Every row comes from one small tree of marks. Brackets hold a mark, then the marks that hang from it, in the order of their numbers. Every link used is in the known rows. Which tree was each row made from?
Known rows:
[k_84 k_871]: [-24.7   3.4  -3.7 -21.8   2.4 -15.6 -21.5   2.8 -15.1 -29.2 -15.1  49.1
  17.7   4.8 -17.1  27.7  -3.1 -18.7 -31.9 -11.6  19.9  10.4  13.5  32.8
  -6.2]
[k_76 [k_871 k_84 k_853]]: [-35.3  32.4  18.5  -2.3  -1.8 -13.0  32.5   0.1   2.9 -23.6  15.1  44.4
  35.3  22.8 -26.3  25.5   1.7 -17.3 -70.4 -21.8  28.3   9.7  10.7  26.0
 -14.8]
[k_930 k_871]: [-38.2   4.6  -6.9 -18.8   7.9 -16.3 -10.6  -4.8 -12.0 -25.0  -6.1  39.3
  13.9   4.1 -23.1  16.9  -0.9 -21.7 -20.3  -9.6   6.2  13.5  24.1  32.0
 -15.9]
[k_690 k_394]: [-30.0   4.6  -4.5 -15.1  12.9  -6.7 -31.0  -6.4 -19.9 -38.6 -31.1  25.1
  16.4  16.3 -12.5   8.7  -7.9 -23.6 -47.4 -15.7   7.1  12.9  28.8  38.4
 -25.8]
[k_690 [k_394 k_55 k_57]]: [-34.1  10.4  11.4 -20.5  25.9  -1.1 -40.2   6.3 -22.2 -32.3 -38.0  23.4
  13.8   5.7  -1.7  -7.4 -16.4 -35.1 -25.0 -14.0  15.0  39.7  26.1  59.9
 -12.5]
[k_394 k_853]: [-26.5 -28.6 -22.1 -28.5   7.6 -27.7 -24.0 -10.7 -16.4 -17.5 -10.1  42.5
  14.3   9.3 -14.8  29.1  -0.6 -17.6 -43.7 -12.5   2.0   5.5  37.6  28.7
 -14.1]
[k_165 k_57 [k_76 [k_871 k_853 k_930]] k_325]: [-20.6  52.6  16.4  -6.3 -11.3  30.2  30.6  21.3 -29.6   6.7  26.2   2.8
  74.1  31.4  24.2   4.6  20.9   0.6 -53.8 -20.6  24.7  19.7  -7.0  11.6
   1.5]
[k_57 [k_165 [k_76 [k_871 k_84 k_853]] k_325]]: [-19.1  76.1  35.7  -9.9  -3.8  14.9  43.7  30.2 -21.1   3.2  18.3  -7.5
  53.3  36.5   8.5  13.0  19.4 -24.8 -52.2 -27.1  31.5  24.1   3.0   7.5
 -14.4]
[k_325 [k_165 [k_76 [k_871 k_84 k_853 k_930]]]]: [-27.8  65.7  27.5  -2.3 -11.3   0.6  44.8  27.2  -3.0   3.1  23.5  20.5
  44.0  38.3  -8.2  -2.7  30.9 -12.6 -83.0 -26.4  29.7  17.8  -3.6 -11.6
  10.7]
[k_325 [k_165 k_57 [k_76 k_871]]]: [-14.9  42.1  14.3 -28.6 -20.9   8.8   4.6  16.1 -37.4  -2.7  -6.2 -11.9
  57.9  16.1  17.6  12.1  17.3 -14.2 -31.6 -11.2  12.1  34.3  11.7  24.7
   2.2]
[k_55 k_394]: [-25.6 -24.1   2.7 -15.6   3.1   0.9 -29.5 -14.5 -15.1 -37.4 -19.5  42.8
  21.9  11.5  -2.1  13.0  -7.8 -27.0 -20.5 -20.5  13.5  28.3  31.9  44.1
 -23.5]
[k_394 k_55 k_57 k_532 k_853]: [-32.2 -18.8  -9.1 -34.7  16.3  -7.9 -38.9  -4.6 -26.4 -38.4 -16.9  34.0
   6.6 -27.7  -2.8  -5.2 -10.8 -39.0 -14.6 -11.6  17.2  34.5  33.9  45.7
   5.9]
[k_57 [k_165 k_76]]: [-24.8  26.8   4.2 -29.7   7.8   2.6  -9.1  13.4 -36.6   5.0 -18.5  10.8
  29.1  21.7   8.3  12.3  11.3 -21.2 -22.4 -22.1  10.9  38.0  23.2  24.9
 -25.8]
[k_325 [k_165 [k_76 [k_871 k_930]]]]: [-19.5  43.4   8.3 -19.2 -13.7  -0.7  21.9  26.9 -17.2  11.8  -4.0  11.1
  35.9  29.5   6.6  -3.1  32.0  -9.1 -64.6 -16.4  14.1  33.5   6.0  -0.2
  14.0]
[k_55 [k_394 [k_57 [k_165 k_76]] k_532 k_853]]: [-12.4  -2.9  12.3 -41.5   6.5  18.0 -24.7  13.8 -31.4 -39.2 -20.6  14.1
  12.4  -4.7  17.5  -7.8  -0.1 -44.6 -17.4 -11.3  22.3  55.4  35.0  23.2
 -15.8]
[k_55 [k_394 [k_57 [k_165 k_76]] k_532 k_690 k_853]]: [-10.5  -8.1   8.8 -41.4   8.2  26.2 -31.6  12.4 -37.1 -68.0 -21.6  15.7
   5.5 -26.4  19.7 -17.0   5.5 -49.8 -14.5 -15.5  31.1  53.5  30.5  11.8
  -5.3]
[k_325 [k_165 k_57 [k_76 [k_871 k_84 k_930]]]]: [-26.0  63.3  28.4 -18.1 -22.9   4.9  23.7  33.8 -10.4  -3.8  24.8  -8.7
  54.0  13.4  10.1   0.3  36.4 -10.8 -58.5 -21.0  20.8  16.3  -5.3   7.7
  14.0]
[k_394 k_57]: [-29.1  13.0   2.3 -32.7   8.2 -10.0 -17.2  -7.5 -20.3 -12.3 -26.9  46.1
  18.4   5.1  -2.8  25.9  -3.1 -15.4 -26.9  -4.3  18.3  30.4  19.1  45.0
 -19.8]
[k_165 k_57 [k_76 [k_871 k_84 k_853 k_930]] k_325]: [-28.9  67.7  27.9  -3.0 -13.5  21.9  42.1  29.6 -11.9  -1.7  43.5  -2.0
  69.0  24.4  15.7   4.0  24.6  -5.1 -66.5 -24.7  32.5   7.8 -12.3   6.3
   2.5]
[k_55 [k_394 k_57 k_532 k_690]]: [-22.5 -12.0   6.8 -26.4   3.1  25.3 -39.4 -17.3 -28.0 -88.4 -31.3  43.6
   9.7 -39.1   8.7  -9.3  -6.4 -42.7  -9.5 -13.6  38.7  42.0  19.7  35.4
  -9.7]
[k_871 k_853 k_930]: [-36.4  11.3  -1.6  -2.4  10.5  -0.5   0.0  -7.8 -14.8  -9.7   4.0  63.5
  29.7  31.3 -11.5  12.4  12.2  -5.0 -46.3 -27.2  18.7   7.9   8.3  18.5
 -10.5]
[k_532 [k_394 k_55 [k_57 [k_165 k_325]] k_690 k_853]]: [-12.4   8.9  17.8 -28.7  26.7  17.8 -53.2  18.1 -44.3 -60.7 -28.7  -4.0
  14.8  -9.5  21.1  -4.4   6.1 -48.2   4.4 -17.8  18.4  27.0  26.7  30.7
  13.8]
[k_690 [k_394 k_55 [k_57 k_165] k_532 k_853]]: [-23.8   8.1  13.0 -32.2  28.0   7.3 -50.1  13.8 -32.5 -56.9 -31.8   7.2
   0.4  -8.9   1.9 -18.4  -4.9 -53.4 -10.6 -17.2  13.9  36.9  35.2  46.1
  -0.2]
[k_57 [k_165 [k_76 [k_871 k_853 k_930]] k_325]]: [-14.9  68.0  25.6  -6.4  -0.5  26.5  38.6  32.6 -28.4  19.7  14.0   4.4
  53.0  51.3  18.2   3.3  32.9  -9.0 -51.0 -26.9  24.3  28.4  -4.7  -1.0
  -0.7]
[k_325 [k_165 k_57 k_76]]: [-20.6  28.5   3.8 -31.0 -11.6  10.3 -23.8   5.3 -45.8  -4.0 -11.3  -4.7
  52.4   9.7  21.6  10.5  13.2 -16.5  -8.8 -16.7   9.9  25.2  16.8  25.4
  -8.0]
[k_55 [k_394 [k_57 k_165] k_532 k_690 k_853]]: [-10.5 -18.5  10.8 -36.3   9.1  18.9 -42.0  -3.7 -32.2 -86.6 -24.4  33.1
  -1.3 -29.1   9.2  -2.7   6.7 -52.6  -3.1 -16.1  29.1  38.1  29.7  26.0
  -3.3]
[k_76 [k_871 k_84 k_930]]: [-38.7  32.7  13.9  -8.5  -5.7 -18.8  28.1  15.7  15.6 -15.1  17.7  37.1
  22.9  13.6 -20.5  14.0  22.1 -10.4 -81.5 -21.1  22.3   8.8   2.9  19.7
   0.6]
[k_325 k_165]: [-20.9  14.1  -0.2 -23.9  -2.5  -9.2 -25.5 -10.2 -31.4 -13.4 -24.7  25.8
  25.8  15.6  -0.8  20.7  13.9 -22.9 -14.1 -18.4   8.7  14.8  21.5  28.3
  -6.3]

Which tree is each row?
[-21.7 -19.4 -15.7 -38.8  12.6 -17.0 -27.0  -7.0 -21.6 -42.4 -20.7  48.6
   3.5 -15.4  -4.9  24.3   2.4 -24.5 -38.8  -5.3  18.5  17.9  26.3  24.8
  -3.9] : [k_394 k_57 k_690 k_853]
[-27.3  69.4  33.5  -4.9 -19.1  12.5  36.3  27.6 -11.7  -4.4  33.5   6.0
  62.6  30.2   5.9   0.7  32.0  -9.2 -62.3 -26.8  28.1  13.8  -9.2   1.8
  11.8] : [k_325 [k_165 k_57 [k_76 [k_871 k_84 k_853 k_930]]]]
[-30.3  27.9  20.4 -32.2  17.5  14.8 -36.0   3.8 -42.0 -31.9 -28.1  21.4
  16.6 -17.9  10.4  -8.0   2.4 -43.7  22.1 -22.2  24.1  50.1  18.5  55.2
  -3.1] : [k_394 k_55 [k_57 k_165] k_532]
[-38.5  39.4  20.5   4.9  -1.5 -10.2  41.0  10.2  12.7 -16.3  27.9  51.0
  33.0  28.4 -24.7  14.1  17.2  -8.4 -83.4 -26.4  28.1   4.4  -1.7  12.9
  -2.4] : [k_76 [k_871 k_84 k_853 k_930]]
[-23.8  63.5  31.4 -11.8 -18.7   9.3  28.2  16.8 -20.6 -12.5  20.7  -0.4
  64.8  23.2   4.5  12.0  14.7 -17.8 -48.3 -21.3  28.0  18.8   2.2  13.3
  -0.8] : [k_325 [k_165 k_57 [k_76 [k_871 k_84 k_853]]]]
[-29.6 -23.9 -12.4 -34.9  17.6   0.2 -44.7  -6.8 -33.3 -66.9 -18.5  35.8
   3.0 -48.6  -0.4 -12.7  -5.0 -46.1 -13.2 -15.2  24.8  33.6  29.7  32.7
  13.7] : [k_394 k_55 k_57 k_532 k_690 k_853]
[-13.4  62.5  20.0 -19.6  -4.7  17.5  25.3  39.5 -25.7  18.8   4.4 -10.1
  42.1  33.9  23.4   2.7  37.0 -12.1 -49.2 -21.9  16.8  33.0  -0.3   4.7
   2.7] : [k_57 [k_165 [k_76 [k_871 k_930]] k_325]]
[-21.5  76.1  31.6 -16.8  -7.7   9.5  39.1  45.2  -9.2  11.1  22.1 -14.0
  40.6  27.8  14.0   1.8  40.4 -17.9 -63.0 -25.6  24.8  21.6  -4.2   1.0
   1.2] : [k_57 [k_165 [k_76 [k_871 k_84 k_930]] k_325]]
[ -9.4 -22.2  12.1 -33.7  13.6   5.5 -37.0   3.2 -24.1 -59.1 -23.6  38.8
   1.2  -2.4   8.3  15.3   8.1 -43.3  -8.0 -14.6  21.7  35.4  30.0  30.5
  -7.9] : [k_55 [k_394 [k_57 k_165] k_690 k_853]]
[ -9.4  56.4  18.3 -25.8  -5.5  13.7  18.8  27.6 -37.3  12.5  -8.1 -17.3
  44.6  29.3  22.2  14.5  19.9 -20.1 -34.4 -16.2  16.6  39.1  12.1  16.9
 -10.6] : [k_57 [k_165 [k_76 k_871] k_325]]
[-26.6  29.5  24.7 -26.7  25.9  26.3 -38.4  27.5 -44.2 -46.8 -38.3  -0.4
  20.4  -9.9  17.6 -21.8  -1.3 -41.9  -3.8 -21.1  23.8  60.1  21.8  30.7
  -1.9] : [k_532 [k_394 k_55 [k_57 [k_165 k_76]] k_690]]
[-21.9  33.8  27.2 -28.6  16.5   8.0 -30.8   8.4 -31.0 -36.7 -40.3  22.6
  17.6  17.7   2.4  16.9  -0.3 -24.4 -12.7  -8.9  15.5  32.3  21.4  43.6
 -22.2] : [k_532 [k_394 [k_57 k_165]]]
[-32.2 -43.0 -13.7 -16.1  23.5  -6.1 -56.5  -0.8 -25.7 -74.7 -21.8  24.5
  10.1 -17.0 -11.6  -7.8 -11.9 -39.8 -29.7 -22.5   7.5  15.0  42.8  28.0
   8.2] : [k_532 [k_394 k_55 k_690 k_853]]
[-25.9  62.8  25.8 -10.0 -13.8  18.9  35.0  18.1 -21.7  -9.3  31.4  -8.9
  73.2  18.2  13.7  15.1   8.4 -14.8 -54.1 -19.8  32.3  14.3  -0.3  19.6
 -11.2] : [k_165 k_57 [k_76 [k_871 k_84 k_853]] k_325]
[-18.7  54.9  20.9  -8.2 -15.7  20.9  23.8  20.4 -30.5   3.8  16.5  10.3
  65.8  37.1  13.8   0.6  29.0  -3.3 -49.0 -21.8  20.8  24.6  -5.0   6.3
  12.9] : [k_325 [k_165 k_57 [k_76 [k_871 k_853 k_930]]]]
[-26.9 -19.9 -20.5 -22.7   9.3  -6.7 -41.0  -8.8 -22.7 -66.9 -22.7  21.9
   6.7  -7.2 -15.4  -3.7  -9.9 -35.6 -55.8 -11.5   6.3   4.4  40.5  25.0
 -14.3] : [k_690 [k_394 k_532 k_853]]
[-30.5 -15.9  -1.7 -27.2  28.1 -16.5 -42.9   9.1 -16.5 -34.7 -29.2  24.9
   5.0   6.5  -5.7  -3.3 -15.7 -37.0 -38.6  -9.4   6.7  29.8  38.3  49.3
  -3.7] : [k_690 [k_394 k_55 k_57 k_853]]
[-16.1  40.9   8.0 -26.2 -15.7  18.8  10.8  16.9 -36.4   0.1   4.5 -19.0
  66.6   8.7  27.7  16.0   8.3  -9.7 -36.5  -9.5  15.9  27.6   9.2  31.0
  -9.3] : [k_165 k_57 [k_76 k_871] k_325]
[-16.4  10.0  30.8 -27.1  10.9  12.1 -26.3   1.9 -24.0 -29.2 -29.5  35.8
  17.6  17.8  11.8  18.0   1.4 -33.2   3.2 -15.6  22.2  47.7  21.9  51.5
 -24.5] : [k_55 [k_394 [k_57 k_165]]]
[-37.3 -14.7 -11.7 -19.7  12.4  13.1 -45.2 -15.7 -37.8 -69.1 -18.5  29.6
  15.9 -45.2  -2.5 -18.5  -2.0 -44.7  -2.5 -30.2  24.7  29.5  23.4  36.2
   3.5] : [k_394 k_55 k_532 k_690]
[-33.2  -0.3  11.3 -18.7  23.9  11.0 -49.5   1.4 -29.9 -67.7 -37.4  28.4
  14.0 -21.0   0.6 -10.8 -14.5 -36.9 -12.9 -15.9  23.1  38.8  24.3  44.9
   2.5] : [k_532 [k_394 k_55 k_57 k_690]]
[-18.3  45.8  31.6 -23.2  25.5  20.5 -40.7  20.9 -41.3 -23.5 -36.0 -10.7
  23.8  17.8  24.7  -4.5   1.7 -43.6   7.0 -21.0  17.8  38.5  17.4  54.1
  -7.2] : [k_690 [k_394 k_55 [k_57 [k_165 k_325]]]]
[-20.8  27.6  -1.4 -29.9  -7.6  18.7 -16.8   6.4 -46.1  -1.6  -2.0 -13.7
  60.9   4.0  31.4  14.9   6.2 -13.1 -12.0 -14.4  13.2  20.5  14.6  32.0
 -18.0] : [k_165 k_57 k_76 k_325]
[ -6.6  32.2  11.1 -36.3  13.2  16.7 -37.1   9.5 -40.6 -52.8 -29.4  -7.8
  10.6  -0.3  15.9   1.5   5.9 -43.6 -19.8  -7.3  17.7  16.4  25.1  27.4
  -8.6] : [k_690 [k_394 [k_57 [k_165 k_325]] k_532 k_853]]
[-22.5  83.3  38.3  -3.7  -3.0  18.3  51.8  38.4 -10.7  11.1  32.4  -1.6
  50.0  42.8   9.9   2.6  35.7 -15.3 -66.2 -32.1  32.2  18.8  -9.2  -6.6
  -1.4] : [k_57 [k_165 [k_76 [k_871 k_84 k_853 k_930]] k_325]]
[-44.1  25.0   9.4   1.8   6.8  -8.7  11.7  -0.6   3.4 -17.9  20.9  56.7
  27.2  24.6 -20.9  12.4  15.3 -11.5 -61.3 -32.1  25.8  -3.6   3.8  14.8
 -12.1] : [k_871 k_84 k_853 k_930]
[ -6.4  32.4  23.1 -34.6   1.4  55.2 -27.4  12.4 -51.8 -62.3 -25.7  -7.2
  24.9 -24.0  43.2 -21.2  11.9 -50.7   8.5 -19.3  40.5  55.9  12.7  15.2
  -8.6] : [k_55 [k_394 [k_57 [k_165 k_76 k_325]] k_532 k_690]]
[-22.2  -4.7   3.7 -39.2  21.7   9.3 -45.6   4.9 -41.8 -62.1 -21.0  23.2
   1.3 -39.4   7.1 -11.4   8.1 -52.8   7.9 -21.3  24.3  37.6  27.0  34.4
  13.0] : [k_394 k_55 [k_57 k_165] k_532 k_690 k_853]
[-31.1 -12.1  -4.5 -29.3  23.6  -1.8 -49.8   2.4 -25.2 -61.0 -29.7  19.7
   3.1 -19.0  -5.0 -20.7 -18.4 -46.2 -32.1 -10.7  15.2  31.8  38.3  44.1
   1.3] : [k_690 [k_394 k_55 k_57 k_532 k_853]]
[-15.9  37.6   7.3 -25.8 -13.8  -2.7  13.7  14.9 -28.1   4.5 -16.1   2.6
  38.7  24.6   4.3   9.0  16.2 -17.8 -50.5 -11.4  13.6  38.7  17.6  12.1
   0.4] : [k_325 [k_165 [k_76 k_871]]]
[-19.4 -31.8  -2.0 -33.2   4.0   2.6 -35.8 -11.5 -16.6 -61.3 -19.8  44.8
   6.0 -16.1  -0.4   3.3 -12.9 -38.1 -24.7  -5.3  21.9  32.8  37.0  36.2
 -10.8] : [k_55 [k_394 k_57 k_532 k_853]]
[-22.0  -7.2  14.3 -28.8  30.6   4.1 -52.8  13.6 -33.7 -66.2 -32.2  17.8
   3.2 -11.6   2.5  -5.0  -1.4 -45.3  -4.1 -17.8  15.4  33.4  33.0  35.3
   6.7] : [k_532 [k_394 k_55 [k_57 k_165] k_690 k_853]]
[-18.6  49.4  16.6 -21.6 -20.8  11.7  11.9  26.5 -27.7   4.1   6.7  -3.8
  55.4  20.6  18.9   1.5  33.9  -5.8 -43.2 -15.9  13.6  26.9  -0.3  11.5
  15.2] : [k_325 [k_165 k_57 [k_76 [k_871 k_930]]]]
[-19.5  57.9  26.9 -30.2  19.4  41.8 -34.5  30.2 -54.7 -32.2 -34.0 -33.3
  27.8  -5.8  35.1 -36.1   0.0 -52.2  -1.0 -19.9  26.0  55.9  18.3  35.1
  -5.5] : [k_690 [k_394 k_55 [k_57 [k_165 k_76 k_325]] k_532]]
